Known rows, with every step that occurs:
pala > nozazuv > beres > teza > fazib: [ 11.7  -3.9  -6.0  -7.6 -14.0   0.5  30.9  11.1  -7.6  22.4 -16.6   5.1
 -11.4  14.8  11.3   5.1  -5.9  17.0 -10.9   0.7  -3.3   5.3   2.8 -25.9
  -1.8  19.8  19.8  28.2]
nozazuv > beres: [ 13.1   5.5   2.6 -36.6 -15.9   5.3  13.8  16.3 -10.4  24.6   6.4  -1.5
  -3.7  16.2  12.8  -3.4  10.4   8.0 -23.1  11.6  -5.2  15.1  -3.6 -25.2
  14.1   6.8  -1.2  15.9]
pala > nozazuv > beres: [ 18.5   7.8 -10.2 -27.1 -19.6  -0.8  17.7  18.0  -8.6  16.9  -1.5   1.0
 -10.7  11.7  15.8  -7.2   7.5   7.8  -9.4   8.8   6.1  20.2  -2.9 -20.8
   6.4  10.3   0.9  28.4]
pala > fazib > teza > beres: [  5.9   3.9  -8.8  -6.6 -16.0   5.1  15.8   8.7  -0.2   4.7 -14.3   9.6
  -8.4   3.2  10.6   6.2   9.6   6.9 -16.1   2.1   4.6   3.1  -3.3 -29.5
  21.6  10.5  17.2  30.3]
teza > beres: [ 19.8   4.9   4.0 -35.6 -15.4   3.1  11.7  13.4  -0.8  10.1  -0.3  -0.2
  -6.6  16.0  11.4   1.0  14.3   8.3 -25.2   9.9 -10.0  13.8   0.7 -25.6
  19.0   1.9  -0.5   9.8]
nufa > beres > teza > fazib: [ 21.1   1.9   4.3 -15.0 -14.5   1.8  22.2   5.5 -11.4  23.4  -7.8   0.7
 -11.0  26.8  22.9  13.9  -1.4  19.1 -24.1   1.9 -10.6   0.6   5.9 -29.6
   3.8  12.9  14.2  15.3]
nozazuv > pala > fazib > teza > beres: [ -0.5   6.0  -5.7   5.0 -19.1   5.4  16.2  10.7  -5.4   8.1 -16.3   9.7
  -6.1   0.4   4.6   6.6  10.4   8.5 -15.5  -0.5   6.7   1.5  -5.0 -31.7
  15.6  12.8  25.2  35.9]
teza > fazib > pala: [ 11.1  -2.9  -2.1  -4.3 -19.8  -9.7  20.4  24.9 -18.8  19.2   6.0  -6.3
  10.9  -9.0   1.4  12.8   7.9  19.3 -24.5   9.2   2.0  -4.0   8.7 -34.4
  13.1  13.4  -2.8  30.4]
fazib > pala: [ 21.6   2.8  -0.3 -20.7 -22.2 -13.3  16.7  24.1 -19.2  17.5  16.8  -7.5
   2.6  -9.9   5.2  13.4  15.3  18.0 -20.3  11.0  -0.8   3.6   3.4 -34.7
  21.6   5.7 -14.9  29.4]
tezo > nozazuv > pala > fazib > teza > beres: [ -5.8   6.6  -4.2  10.4 -15.7   2.8  14.4  11.2 -10.8  10.2 -18.5  11.7
  -6.0  -3.0   7.4   4.0  10.9  11.3 -12.9  -2.1  13.6   5.5  -5.6 -27.5
  10.5   9.0  21.0  36.7]
nuva > beres: [ 24.0  10.9  10.2 -38.1 -24.1   7.2   7.1  14.0  -5.2  25.2   4.9  -6.6
 -14.9  31.4  18.0   1.6  17.1   8.2 -31.0  16.0 -12.5  15.9   2.6 -25.9
  18.1  -0.7  -1.5   6.6]
nufa > beres: [ 33.9  17.9   6.0 -37.5 -20.0   0.7   4.7  10.4 -14.9  19.4  13.0  -6.3
 -11.3  29.6  34.0   7.0  14.8  12.3 -29.3  12.2  -4.6  14.0   0.6 -26.0
  14.9  -1.3  -8.8   9.5]
nozazuv > pala: [ 13.1   7.1   6.0 -20.9 -23.3 -11.2  16.8  25.1 -21.8  27.4  15.6  -7.9
  -0.8   1.1   5.1   5.5  17.2  13.7 -18.5   8.8  -6.8   6.1  -0.4 -27.6
   6.1   0.0  -3.7  22.4]
tezo > lokuz: [ 27.6   4.5  -1.8 -43.9  -6.6 -22.9  19.0  17.6 -17.7  12.3  22.4 -11.8
  -5.9   2.0  21.6 -10.6   8.5  12.1 -27.3  12.2 -12.9  25.2   8.0 -21.6
  12.5 -11.7 -28.6   4.9]
nozazuv > tezo: [ 27.5  16.4   4.1 -58.5 -19.8 -30.1   7.8  15.9 -10.6  30.1  29.4   1.3
  -1.9  -5.6   9.6   5.9  20.0  15.8 -23.4  22.6 -26.0  -1.6   9.7 -11.0
  21.3 -13.0 -29.9   6.1]
nufa > beres > nozazuv > pala > fazib: [ 15.4  14.7 -10.1   1.0 -21.1   2.1  17.5  19.4 -20.6  25.7  -2.8   3.3
  -1.9  13.1  10.8   4.7  -2.3  11.4  -8.9   3.5  17.8   0.8   9.7 -25.9
  -2.6   6.7  14.3  33.9]
fazib > teza > beres > nufa: [  8.9  -4.1   0.7 -30.1 -23.1  15.8  10.9   9.5   0.0  -0.4   3.4  -0.9
 -11.5  37.3   9.7   3.2  21.4  -3.5  -4.2   9.8  -5.4   8.4  -5.1 -27.3
  30.6   4.6  19.7  11.4]
fazib > teza: [ 17.0  -0.5  -5.8 -23.5 -21.8 -12.9  19.1  15.8 -12.5  13.0   9.7  -0.4
 -16.2  -6.1  21.5  11.4  14.8  12.0 -11.2   4.4  -8.2   6.4  -3.9 -28.3
  23.8   3.7  -6.1  29.4]
lokuz > tezo: [ 30.4   8.9  -8.9 -48.7  -9.7 -24.6  20.0  20.8 -11.9  13.0  21.1  -7.4
  -9.2  -3.7  17.5   0.2  15.4  14.5 -24.0   7.1 -16.7  13.3   7.9 -19.8
  15.3 -15.0 -25.8  -0.7]
nuva > beres > teza > fazib > pala > nozazuv > tezo > bimi: [ 27.9  15.5  -3.6 -27.5 -16.4 -26.5  25.0  12.9 -14.1  15.2  -1.7   1.0
  -6.4  -1.8  -0.2  -6.5   6.1  25.3 -17.5  13.1 -11.8  10.8  16.0 -23.0
  -0.7   5.4  -8.5  21.4]
nuva > beres > nozazuv > pala > fazib: [  9.7  12.1  -6.9   0.9 -23.0   5.5  19.0  20.9 -15.8  28.7  -7.3   2.6
  -3.5  14.5   2.6   1.9  -1.4   9.3 -10.0   4.8  14.2   2.0  10.6 -25.0
  -1.3   6.7  18.4  32.3]
fazib > pala > nozazuv: [ 28.8   5.5 -16.1 -12.8 -26.7 -21.1  21.6  25.1 -15.6  10.0   7.9  -4.9
  -8.3 -12.9  11.8   6.6  11.2  16.5  -3.8   8.2  11.0  11.9   4.7 -26.7
  11.3   8.2 -13.7  43.0]
lokuz > tezo > nozazuv > pala: [  7.4  11.7   1.7 -15.2 -13.4 -23.2  17.7  24.8 -30.5  26.4  13.3  -3.1
  -3.6  -9.7   9.3  -1.9  18.9  20.1 -17.0   2.0   0.7  14.7   2.0 -19.5
  -3.8 -12.7 -13.3  15.8]
pala > fazib > teza > beres > nuva: [ 14.1   3.2  -8.8 -18.0 -24.5  13.6  27.1   5.7   2.8   6.9 -12.7   7.7
  -9.2  21.3  11.1   6.8  11.8  -1.8   2.0   0.3  -4.2   1.9 -10.7 -21.1
  19.8   8.6  13.7  24.0]
nozazuv > tezo > bimi: [ 32.4  14.4  -0.2 -64.6  -8.6 -34.1  16.9  18.8 -16.3  19.9  26.3  -6.7
   1.6  -5.6   5.9 -11.0  15.3  17.5 -23.6  21.6 -24.3  13.2  14.2 -18.3
   8.9 -11.5 -37.2   1.6]
beres > nufa: [ 19.7  -4.3  -0.8 -50.1 -20.7   4.2  12.5  19.3  -8.8  14.9  24.9 -13.0
  -4.2  38.1  12.3   1.4  20.2  -3.5  -5.1  18.2  -8.2   7.9   1.5 -22.9
  25.4  -4.0  -4.4   2.6]
fazib > teza > beres: [ 12.4   2.4  -0.2 -19.6 -19.4   2.9  14.3   9.1  -1.0   2.6  -8.3   7.1
 -14.5   5.9  14.8   6.3  14.9  10.0 -18.5   2.8  -7.5  11.0  -4.6 -29.5
  23.1   7.1  10.7  23.6]
teza > beres > zamel: [ 21.3   6.2   4.9 -34.6 -18.1  11.2  25.1  12.7   1.0  15.7  -9.8   7.9
 -10.0  33.6   9.9   8.1   9.3  -1.0  -1.2  14.4 -18.8  16.2  -2.3 -30.1
  20.4  -0.8  -0.5   8.5]
lokuz > tezo > nozazuv: [ 18.9   8.5  -5.0 -37.4  -5.2 -27.9  17.1  20.9 -22.0  20.5  16.7  -4.0
  -9.7  -7.2  22.5  -4.2  16.1  19.1 -18.2   5.3  -2.8  21.4   6.4 -13.5
   5.3 -19.5 -30.8   4.1]

Rows:
[ 28.5  18.6  -3.9 -18.6 -14.7 -33.7  19.5   6.3 -18.6  11.2   6.5   4.1
  -8.0  -5.7  17.2  -3.1   3.5  27.0 -23.9   9.1  -9.4  12.2  15.0 -16.0
   3.3  -1.7 -11.1  21.3]
nufa > beres > teza > fazib > pala > nozazuv > tezo > lokuz
[ 35.7  13.8   3.1 -41.9 -28.7  10.2  18.0   7.8  -7.6  18.3   9.0  -4.5
 -11.4  42.6  29.6   7.0  15.6   2.0  -8.7   8.4 -11.8   9.2  -7.5 -17.9
  15.2  -0.5  -5.9   8.5]
nufa > beres > nuva
[ 21.0   4.2  -5.1 -11.5 -21.2  -1.8  29.3   9.0 -10.9  17.5 -10.8   5.9
 -19.4   7.0   9.3  11.0   1.9  19.6  -4.3  -1.3   0.2  12.4  -4.8 -31.1
   8.4  18.4  13.6  38.8]
fazib > pala > nozazuv > beres > teza
[ 14.6   2.2 -10.6 -10.9 -29.5  10.1  31.6  15.7  -7.0  15.5 -10.8   2.7
  -2.1  20.6   6.6  -0.7   5.3   4.8   3.7   3.3   4.6   7.3  -6.2 -18.9
   4.9  18.4  11.7  33.5]
teza > fazib > pala > nozazuv > beres > nuva
[ 24.6   4.2   2.3 -40.6 -25.0  12.3  23.7   9.5   2.0  11.3  -1.6   0.0
  -7.8  31.6  11.6   2.9  15.7  -0.1  -5.4   6.5 -15.7   9.6  -7.3 -17.5
  18.1   2.0   0.6   8.3]
teza > beres > nuva
[ -3.2  -1.0  -3.9  -8.2 -23.2  18.9  12.4  11.6  -4.2   3.6  -3.6   2.5
  -3.0  31.7   0.7   3.2  17.9  -4.1  -1.8   6.8   6.3   0.6  -6.2 -28.8
  23.0   9.3  32.6  23.0]
nozazuv > pala > fazib > teza > beres > nufa
[ 32.0  16.5  -8.3 -47.1 -12.2 -43.2  15.7  14.7 -15.1  12.9  24.1  -1.9
  -8.3 -11.9  17.2 -13.8  11.1  17.1 -20.0  16.7 -15.7  19.9  14.1  -7.3
   8.7 -15.8 -34.8  10.6]
pala > nozazuv > tezo > lokuz
[  5.1   7.7   7.4 -12.0 -18.1 -15.6  15.1  24.9 -30.4  32.1  12.0  -4.5
  -1.9  -2.7   9.4   1.0  18.2  17.0 -13.6   6.4   3.3  13.1  -0.9 -22.1
  -2.0  -6.0  -9.7  24.1]
tezo > nozazuv > pala
[ 36.0  11.3   7.5 -32.3 -18.1   0.2  18.3   1.2 -12.6  21.6   1.6   0.0
 -23.9  30.4  30.4  17.8   7.7  18.9 -19.4   2.6 -13.7   9.9  -1.7 -30.5
  13.5   4.0   3.0  14.2]
nufa > beres > teza
[ 23.3  15.9  -2.0 -18.5 -16.0 -30.0  21.3   7.8 -14.2  14.0   1.8   3.7
  -9.9  -4.7   9.2  -5.8   4.7  24.7 -24.7  11.4 -13.3  13.7  15.4 -15.6
   4.7  -1.8  -7.7  19.6]
nuva > beres > teza > fazib > pala > nozazuv > tezo > lokuz
[ 20.7   0.7 -17.7   0.1 -24.8 -18.6  24.7  26.3 -15.1  10.5  -0.5  -3.3
  -2.4 -11.3   8.8   6.2   4.5  18.1  -7.1   6.6  13.2   5.8   8.6 -27.1
   4.7  14.4  -4.1  44.0]
teza > fazib > pala > nozazuv
[ 14.7   6.3   4.2  -9.9 -26.0   2.8  20.0  20.2 -16.4  16.4  -5.5   4.1
  -9.2  11.8   3.0   0.9   5.2  15.0  -7.6   1.6  -0.3  12.5   7.5 -24.7
  -1.3   4.2  15.9  25.3]
teza > beres > nozazuv > pala
[  1.0   4.0 -12.9   6.7 -21.9  -9.2  20.9  18.4 -17.5  18.7  -0.1   4.8
  -4.6 -13.1   8.5  11.4   9.4  10.6  -7.3   0.1   9.7  -5.5  -4.1 -31.6
  13.1  10.4  12.0  45.0]
nozazuv > pala > fazib > teza
[  7.5   9.8  -1.4 -31.1  -6.3  -7.2  14.5  16.0 -18.7  22.8   4.5   2.1
  -6.6   5.5  17.3 -10.9  12.2  14.5 -21.2   4.5   2.1  24.1  -0.7 -16.3
   4.6  -5.8  -9.3   9.0]
lokuz > tezo > nozazuv > beres
[  0.2   9.6  -7.8   0.7 -12.0 -11.1  17.5  24.1 -25.4  33.6   3.7  -0.6
   6.2  -5.8   4.7   1.7   7.5  11.8 -11.1   6.5  19.1   0.7   2.1 -22.9
  -1.4   0.4  -2.4  33.2]
tezo > nozazuv > pala > fazib
[  7.3   5.0  -5.4  -5.1 -28.1  14.4  27.6   8.3  -1.9   9.9 -14.6   8.2
  -6.5  19.1   4.7   6.8  12.6   0.4   2.6  -2.6  -2.1  -0.6 -12.7 -23.0
  13.7  10.8  22.2  30.1]
nozazuv > pala > fazib > teza > beres > nuva
[ 10.1   4.7   1.9   0.2 -28.1   2.5  21.6  18.2 -16.4  11.6 -10.0   8.3
 -14.1   5.9   5.5   4.7   6.4  15.8  -3.8  -3.2   2.3  10.6   4.2 -27.1
   1.3   8.2  23.7  33.9]
fazib > teza > beres > nozazuv > pala
[ 10.2   0.2  -8.2 -24.0 -26.5  13.1  14.3  19.3  -9.1   9.2   7.7  -5.0
  -3.7  33.1   4.5  -3.8  15.2  -0.4   1.8  13.4  11.2  12.9  -3.1 -25.0
  18.2  11.6  14.9  25.5]
fazib > pala > nozazuv > beres > nufa
[ -4.4   4.8 -11.7  12.2 -17.9 -11.3  20.7  18.6 -22.6  21.8  -2.5   5.9
  -5.6 -15.9  11.5   9.2  10.1  13.0  -4.9  -1.0  16.3  -0.6  -5.0 -28.1
   7.8   6.5   8.3  45.6]
tezo > nozazuv > pala > fazib > teza
[  3.6   7.5 -10.2  13.5 -27.5   3.5  21.3  14.7 -14.1  18.3 -12.5   9.6
 -14.6   2.1  10.1   8.5   3.3  11.2  -4.1  -1.7  12.5   0.0   1.6 -29.1
   8.4  12.2  26.4  44.9]
nuva > beres > nozazuv > pala > fazib > teza
[  4.9   6.3   4.3 -27.6 -10.7   0.5  11.7  16.4 -18.7  28.4   3.2   0.7
  -4.3  12.2  17.3  -7.7  11.7  11.9 -18.5   9.2   5.8  22.2  -4.1 -19.9
   6.3   1.2  -6.0  16.8]
tezo > nozazuv > beres
[ 24.5  12.0  -7.7 -19.3 -25.3 -34.3  21.1  14.8 -11.9  21.8   7.2   8.8
  -5.3 -17.9   1.5  12.7   9.1  25.8  -9.9  11.7 -11.2  -6.7  12.7 -15.6
   9.9   4.8  -9.9  32.9]
beres > teza > fazib > pala > nozazuv > tezo
[ 13.4   3.8   2.4 -34.1 -21.4  10.2  24.0  12.4 -11.4  26.3   0.9   1.5
  -6.8  28.5  16.3  -4.7  13.7   1.9  -0.5   5.6  -3.5  17.2 -10.9 -12.9
   8.3   1.6  -4.0  14.4]
tezo > nozazuv > beres > nuva
[ 26.1   6.8 -13.1   6.2 -25.5 -11.0  25.7  15.0 -15.0  10.5 -10.1   1.2
 -11.8   2.4  17.3  13.0   1.1  23.0  -7.9   1.5  12.3   6.4   6.3 -30.3
   2.3  18.3   9.4  45.1]
nufa > beres > teza > fazib > pala > nozazuv
[ 21.7   3.8  -9.9   6.4 -27.1  -8.0  26.9  16.9 -11.2  12.9 -13.8   1.4
 -13.9   3.7   9.1  10.8   2.3  20.5  -8.8   2.6   9.5   7.0   6.6 -29.9
   3.1  19.3  12.5  43.4]
nuva > beres > teza > fazib > pala > nozazuv
[ 38.9  11.4  -1.1 -33.1 -24.3   4.0  13.7  12.5 -15.7  15.6   4.3   1.4
 -20.5  30.6  32.3   4.4  -0.5  14.3 -10.2   6.4   0.8  19.3  13.4 -20.5
   4.7  -0.5  -0.7  16.0]
nufa > beres > nozazuv
[ -2.4   7.5 -16.3   9.9 -15.0 -18.6  22.6  18.0 -22.9  17.6  -1.7   6.7
  -6.7 -20.9  11.3   6.5  10.4  14.8  -7.5  -4.4  13.6   1.3  -1.8 -25.8
   7.7   0.3   5.6  39.2]
lokuz > tezo > nozazuv > pala > fazib > teza
[ 29.2  14.0   0.9 -46.9 -11.2 -25.9  15.4   9.7 -12.1  10.0  13.9   5.4
  -9.2  -0.2  13.3 -14.0   4.3  18.1 -22.2  13.8 -19.9  21.2  19.7  -8.4
   8.6 -14.7 -19.9   1.5]
teza > beres > nozazuv > tezo > lokuz
[ 19.1   4.4   0.3 -41.1 -24.8  14.6  25.5  11.8  -4.8  22.7   3.7  -1.2
  -5.5  32.3  12.4  -1.5  12.9  -0.5  -3.1   8.0 -11.9  11.3 -10.8 -17.2
  14.2   6.7   0.1  13.1]
nozazuv > beres > nuva
[ -4.1   9.7  -8.9   7.7 -11.8  -4.1  16.5  11.1 -10.4   5.9 -18.0  12.9
  -6.9  -7.8   7.5   1.1  11.9  13.6 -15.0  -5.9  11.4   7.9  -2.9 -25.1
   9.3   2.9  18.9  30.0]
lokuz > tezo > nozazuv > pala > fazib > teza > beres
[ 23.2  12.6  -9.3 -25.6 -13.3 -40.9  19.2  17.7 -18.2  11.3  15.8  -0.8
   1.4 -19.8   8.9  -9.9   7.0  22.2 -23.2  14.7  -8.7  11.7  17.7 -12.7
   6.1  -6.3 -24.4  19.3]
teza > fazib > pala > nozazuv > tezo > lokuz
[ 16.9   2.3   2.5   2.2 -20.2  -1.9  22.5  12.7 -18.2  18.6  -5.5  -0.7
  -1.4   6.3  10.4  20.3   3.2  24.6 -24.4   2.4  -0.2  -4.0   5.5 -37.8
  10.7  18.4  12.4  32.2]
nufa > beres > teza > fazib > pala
[  3.8   7.7  -2.9  -0.1 -21.8  13.4  29.2  11.4  -4.0  14.4 -23.6  16.5
  -8.7  20.4   3.1  12.5   6.2  -0.6   6.9   5.8  -4.4   6.1  -7.7 -35.3
  16.6   8.1  21.6  30.2]
nozazuv > pala > fazib > teza > beres > zamel
[ 29.4  10.8  -9.6 -30.8 -12.4 -36.9  28.9  16.8 -17.3  13.9   5.5   0.6
  -2.4 -14.8  -0.5  -5.6   5.0  26.4 -12.2  11.6 -11.8   7.5  16.7 -22.1
  -1.7   4.2 -18.0  23.9]
beres > teza > fazib > pala > nozazuv > tezo > bimi
[  6.7  -3.2   1.6   3.2 -17.9   0.8  26.8  15.8 -15.6  21.1  -8.8   1.6
   2.6  -0.3  -0.7  14.7   1.1  23.2 -21.5   2.0  -0.1  -3.9   3.2 -37.1
  11.1  22.9  16.9  35.0]
nozazuv > beres > teza > fazib > pala
[ 32.4  18.4  -8.0 -48.6 -24.2 -37.5  11.8  18.1  -8.7  23.1  22.1   4.0
  -9.1 -10.8  11.5   2.3  16.8  16.9 -10.7  19.3 -15.1   4.0  10.7  -6.7
  13.8  -9.6 -28.2  19.3]
pala > nozazuv > tezo
[  8.8   3.9 -10.8  -1.6 -21.9   0.7  20.9  20.7 -12.4  15.4  -9.5   2.6
  -0.2   1.6   6.1  -2.3   2.8  14.1 -12.8   6.0  15.0  11.7   1.4 -27.3
   3.7  21.3  11.5  41.2]
teza > fazib > pala > nozazuv > beres
